(in the rows, 128 means zero)
Known rows, with every step that occurs:
pidov/nosam/muved/pomef/dufo/zarub: [130  75 151 110 124 122 166 145  93 162 139  99 110 128 141  94  94 123
 100 103 110 121 153  86 197 105 144 108 103 138 169 113]
pomef/muved/fopen: [127 132 115 142 164 132 128 117 183 131 156 122  98  98 158 170 105 124
 131 124 176 111 129 125 194 128 135 142 173 124 128 164]
nosam/pidov/robatup/muved: [127 171 125 158 101 129 109 124 134 119 118 133 153  86 130 124 149 109
 145 150 144 127 147 150  65 144 123 105 150 140 107  88]
pidov/nosam: [132 140 101 121 151  96 118 117 102 161 131 121 107 120 124 102 150 187
 147 133  95 138  87 132 118 139 139 101 112 118 119 169]
muved/robatup/pidov: [113 119  98 150 132 124  88 135 108 122 126 129 134 138 107 141 164 130
 133 178 126 147 131 160  87 143 118 109 135 121 112 157]
ladak/fopen/muved/pomef/dufo/zarub: [148  62 121  92 121 157 163  97 159  80 180 124  86 193 128 156  84  84
 118  96 188 105 160  87 252 108 171 106 151 112 155 159]
ladak/fopen/muved/nosam/pidov/robatup/nufi: [153 147 132 113  91 146 115  72 118  91 109 161 129 154  80  97 128 128
 104 149 132  94 132 107 113 161 109 170 137 121  81 117]
ladak/fopen/muved: [149 145  86 121 143 143 125  82 202  74 152 153 103 163 131 170 125 121
 153 105 187 121  91 123 171 133 159 135 149 103 129 150]
fopen/ladak: [164 126  92 118 154 124 131 136 144 115 164 127 106 143 186 193 149 144
 150 122 157 150  74 158 128 137 148  92 113 114 138 159]
nosam/muved/robatup/nufi: [128 172 102 178 139 148  93 143 164 159 134 131 132  86 118 149 127 136
 148 150 115 156 109 152  88 163 121 136 127 142  92 126]
nufi/robatup/muved: [118 186  92 148 130 111 138 128 173 119 135 139 131  82 114 153 151 143
 177 123 131 152 114 155  87 161 121  97 153 132 108 139]
nufi/robatup/pidov/nosam/muved/pomef/dufo: [111 104 156 110 139 128 192 152  73 134 100 142 146 137  87  77 122  86
 101 121  91 121 143 128 104 119 116 152 110 129 166  92]
nosam/muved/pomef/dufo: [122 110 131 128 168 161 155 159 167 165 149 126 121 131 158 151 102  75
 150  94 150 143 128 136 179  97 172 139 123 122 163 107]
pomef/dufo/giru: [125 123 134 116 164 150 160 166 162 143 182  98 124 162 119 156 122 112
 187 149 144 175  76 147 153 117 155 129 127 107 118 156]
nosam/pidov: [119 134 110 136 131 130 124 117 134 143 120 110 140 122 155 155 145 116
 140 141 160 130  92 148 101 121 157 101 122 113 105 100]
pidov/nosam/muved: [133 156 116 139 146 109 126 131 138 158 115 128 128  96 143 109 135 159
 136 116 108 138  84 121 114 132 134 139 100 126 146 107]
nufi/robatup/pidov/nosam/muved/pomef/dufo/giru: [ 92  96 193  84 127 136 199 161  87 119 117 113 170 174  72  81 126  83
 136 142  84 144 128 119 103 105 102 167  93 133 175  78]
zarub/dufo/pomef/muved: [129 148 134 141 139 145 132 161 157 112 146 124 128 146 140 162  49 117
 140  78 161 119 118 145 169 103 166 107 135 129 101 159]
fopen/muved/nosam/pidov/robatup/nufi: [142 159 155 139  83 122 109 109 103 102 113 142 153 108 108 101 123 138
  91 145 109 117 135 127  71 162 113 150 129 123  87 118]
ladak/fopen/muved/nosam: [143 120 101  98 135 121 121  86 180  90 130 158 101 166 121 146 126 154
 135 110 148 121 108 102 193 125 136 165 133  99 134 154]
muved/fopen/ladak: [159  91  90  85 167 141 151 127 146 102 164 118  85 130 193 196 143 149
 138 134 176 127  98 142 178 136 130 115 127 129 144 179]
dufo/pomef/muved/robatup/pidov/nosam: [111 116 164 150  91 106  92 127  76 116  99 122 151 190  91  82 132 129
  85 137  87 111 162 106 103 113  99 125 139 127 117 147]
robatup/pidov/nosam/muved/pomef: [101 128 165 117 119 114 118 117  92 141  91 131 154 146 133  91 127 115
 109 113 110 139 119 108  86  92 138 132  83 143 170  89]
ladak/fopen/muved/robatup/pidov/nosam: [138 110 119 120 118 122 109  91 108  60 111 165 124 181  73 104 148 131
  89 156 121 108 142 117 128 147 111 163 135 110 135 146]
fopen/muved/pomef/dufo/korabar: [156  73 128 114 122 162 160 179 157 119 188 121 109 160 118 180 102 110
 142  71 136 162 153 136 187  82 155 119 119 124 138 148]
nufi/robatup/pidov/nosam/muved/pomef: [ 96 122 143 102 116 106 150 115  79 125  86 135 155 131  98  81 148 126
 119 124  84 118 135 122  73 123 105 127 100 141 166  88]
pomef/muved/nosam/pidov/robatup/nufi: [133 168 161 167 100 122 102 120  97 159 114 136 142 102  98  93 109 127
  92 154 101 108 142 126  82 153  95 153 145 129  73 113]

Rows:
[119 143 109 118 124  90 149 114  61 117 100 136 136 124  73  83 169 164
 125 160  85 128  96 142  55 158  97 106 114 123 115 150]
nufi/robatup/pidov/nosam
[126 124 117 105 159 127 146 120 139 144 113 122 108  81 151 115 131 164
 124 127 128 114 112 103 167 130 117 162 115 142 154 125]
pidov/nosam/muved/fopen
[126 142 130 152 144  96 109 134 161 158 134 131 114 114 140 141 112 154
 122 113 116 133 117 120 165 121 127 150 143 106 125 149]
pomef/muved/nosam
[120 152 130 149 114 124 106 119 170 129 140 109 128 173 149 148 112 121
 150  89 153 122 112 116 147 103 151  96 154 122 110 152]
dufo/pomef/muved
[112 140 114 168 126 135  97 149 146 116 108 137 155 114 127 149 148 104
 122 162 138 148 130 152  82 134 114 146 123 128 139  90]
nosam/muved/robatup/pidov
[151  93 138 100 134 149 148 123 165  83 155 109 106 182 196 190 107 117
 115  89 187  99 129 106 198 103 128 121 148 136 143 163]
dufo/pomef/muved/fopen/ladak
[133 148 128 128 104 124 102 113  67 165 107 128 135 110  91  84 148 160
 123 172  88 125 122 133  66 162 102 124 120 133  68 133]
muved/nosam/pidov/robatup/nufi
[112 154  90 131 127 113 138 117 110 106 118 133 138 128  93 136 166 130
 149 156 135 139  94 160  57 154 113  94 134 119 109 145]
nufi/robatup/pidov
[119 158 136 172 106 141  79 124 143 143 144 114 131 163 106 133 109 132
 136 123 115 131 137 124 115 144 124 103 158 138  61 180]
dufo/pomef/muved/robatup/nufi
[162 100 125  89 162 133 166 135 132 111 128 127 102 104 192 150 132 156
 104 118 141 113 101 114 168 131 113 164  96 139 179 117]
pidov/nosam/muved/fopen/ladak
[106 131 145 124  94 134 100 109 115 133 122 125 156 117 132 113 142  95
 155 130 131 119 186 141  91 118 134  88 147 149 131  91]
nosam/pidov/robatup/muved/pomef
[120 130 148 176 126  95  97 136  87 130 116 138 138 129  92  97 129 129
  80 163  91 119 153 132  98 139  98 147 142 119 125 140]
pomef/muved/robatup/pidov/nosam
[126 101 149 113 166 139 162 154 113 177 130 129 117 131 137  97 105 109
 122  95  98 129 131 115 172  98 157 148 105 126 167 114]
pidov/nosam/muved/pomef/dufo
[116 117 130 116 130 142 126 107 172 117 141 102 112 157 157 153 107 126
 138  98 174  99 138  98 198 103 135 119 167 136 118 171]
dufo/pomef/muved/fopen
[154 110 152  98 140 133 167 133 104  80 103 139 127 125 177 140 132 124
  67 135 157 121  96 111 113 119 104 176  83 147 180  97]
robatup/pidov/nosam/muved/fopen/ladak
[143  87 147 127  89 176 151 184 104 153 148 118 135 132  86 127 129  90
 144 116 117 145 207 146 124  96 113 108 129 156 114  86]
nosam/pidov/robatup/muved/pomef/dufo/korabar
[120  85 182 122 102 124 165 143  66 135 114 111 134 147 127  84  93  89
  64 121 126 131 149  83 140  93 140 118  89 145 174  93]
robatup/pidov/nosam/muved/pomef/dufo/zarub
[106 124 117 120 146 138 111 122 170 157 135 117 132 127 170 152 124 114
 169  93 141 140 121 129 148  99 159 110 115 134 162 104]
nosam/muved/pomef
[123 167 145 151 124 112 127 129 112 126  89 138 151 117 130 101 132 126
 100 131 124 146  79 119  58 118 129 150  87 133 146  83]
robatup/pidov/nosam/muved
[112 116 135 105 140 115 117 117 120 171 116 120 131 127 147  98 128 145
 144  96  93 130 124 111 140 101 146 121  96 135 169 112]
pidov/nosam/muved/pomef
[132 161 115 132 114  99  93 131 127 141 128 148 124  86 108  99 153 178
 155 142  91 146 155 131 113 154 102 128 146 134 121 156]
pidov/robatup/muved/nosam
[159 114 135 108 115 152 149 127 127  73 134 133 129  96 177 166 146 104
 114 153 176 103 165 146 119 147 101 131 146 154 141 100]
nosam/pidov/robatup/muved/fopen/ladak
[148 105 102 138 137 130 158 149 127 142 172  99  91 119 137 151 111 130
 130 138 158 144 111 124 182 134 153  75 139 118 113 169]
pomef/dufo/zarub
[140 166 111 171 123 135  89 126 162 103 159 138 131 109 119 159 120 141
 129 141 126 152 124 152 100 173 136 123 147 120  86 176]
fopen/muved/robatup/nufi
[127 105 112 105 112 112 108 122  73 150 108 123 135 116 112  92 169 158
 129 170  91 105 149 139 116 143 100 122 131 113 114 120]
muved/nosam/pidov/robatup
[130 163 121 165 136 127 101 139 113 172 115 133 129  86 100  93 133 168
 124 153  68 147 111 130  83 168 106 146 108 142  95 131]
pidov/nosam/muved/robatup/nufi
[121 116 156 133 119 161 143 147 109 143 134 133 142 122 123 112 117  56
 132 128 137 122 195 146 122 115 148 116 156 137 130  97]
nosam/pidov/robatup/muved/pomef/dufo
[118 166 130 139 127  99 107 131 166 148 117 142 125  96 141 140 130 168
 146 113 119 170 114 119 118 124 134 135 124 130 117 143]
robatup/muved/nosam
[133 128  94 129 120 131 110 117  97 137 130 117 137 113 122 116 167 125
 151 167 129 107 134 160  93 151 122  91 145 120 107 114]
nosam/pidov/robatup
[108 155 158 141 106 111 118 129 147 142  87 135 154 102 152 137 129 130
 114 125 134 150 123 117  95 110 136 147 114 126 109  79]
robatup/muved/nosam/pidov
[103 148 136 126 103 102 150 128 134 127  80 135 160  89 114 126 152 140
 127 136 107 129 139 130  83 142 101 139 130 125 104  78]
nufi/robatup/muved/nosam/pidov
[127 119 103 144 147 113 105 149 121 160 116 126 127  92 120 105 155 168
 132 148  71 127 138 135 134 150 104 144 119 125 141 118]
pidov/nosam/muved/robatup
[125 114 135 110 151 164 152 149 157 100 147 118 111 131 146 165  49 122
 128  88 180  96 145 127 221 106 150 133 150 146 113 178]
zarub/dufo/pomef/muved/fopen
[129 123 143 148 110 106 109 130 105 146 116 129 141 109 118 104 131 126
 102 148 106  90 168 133 135 136  95 151 155 109 119  98]
pomef/muved/nosam/pidov/robatup
[128 103 105  87 139 149 116  69 185  86 158 145 105 194 135 160 121 108
 162  87 172 114 130 113 198 108 171 117 144 112 154 155]
ladak/fopen/muved/pomef
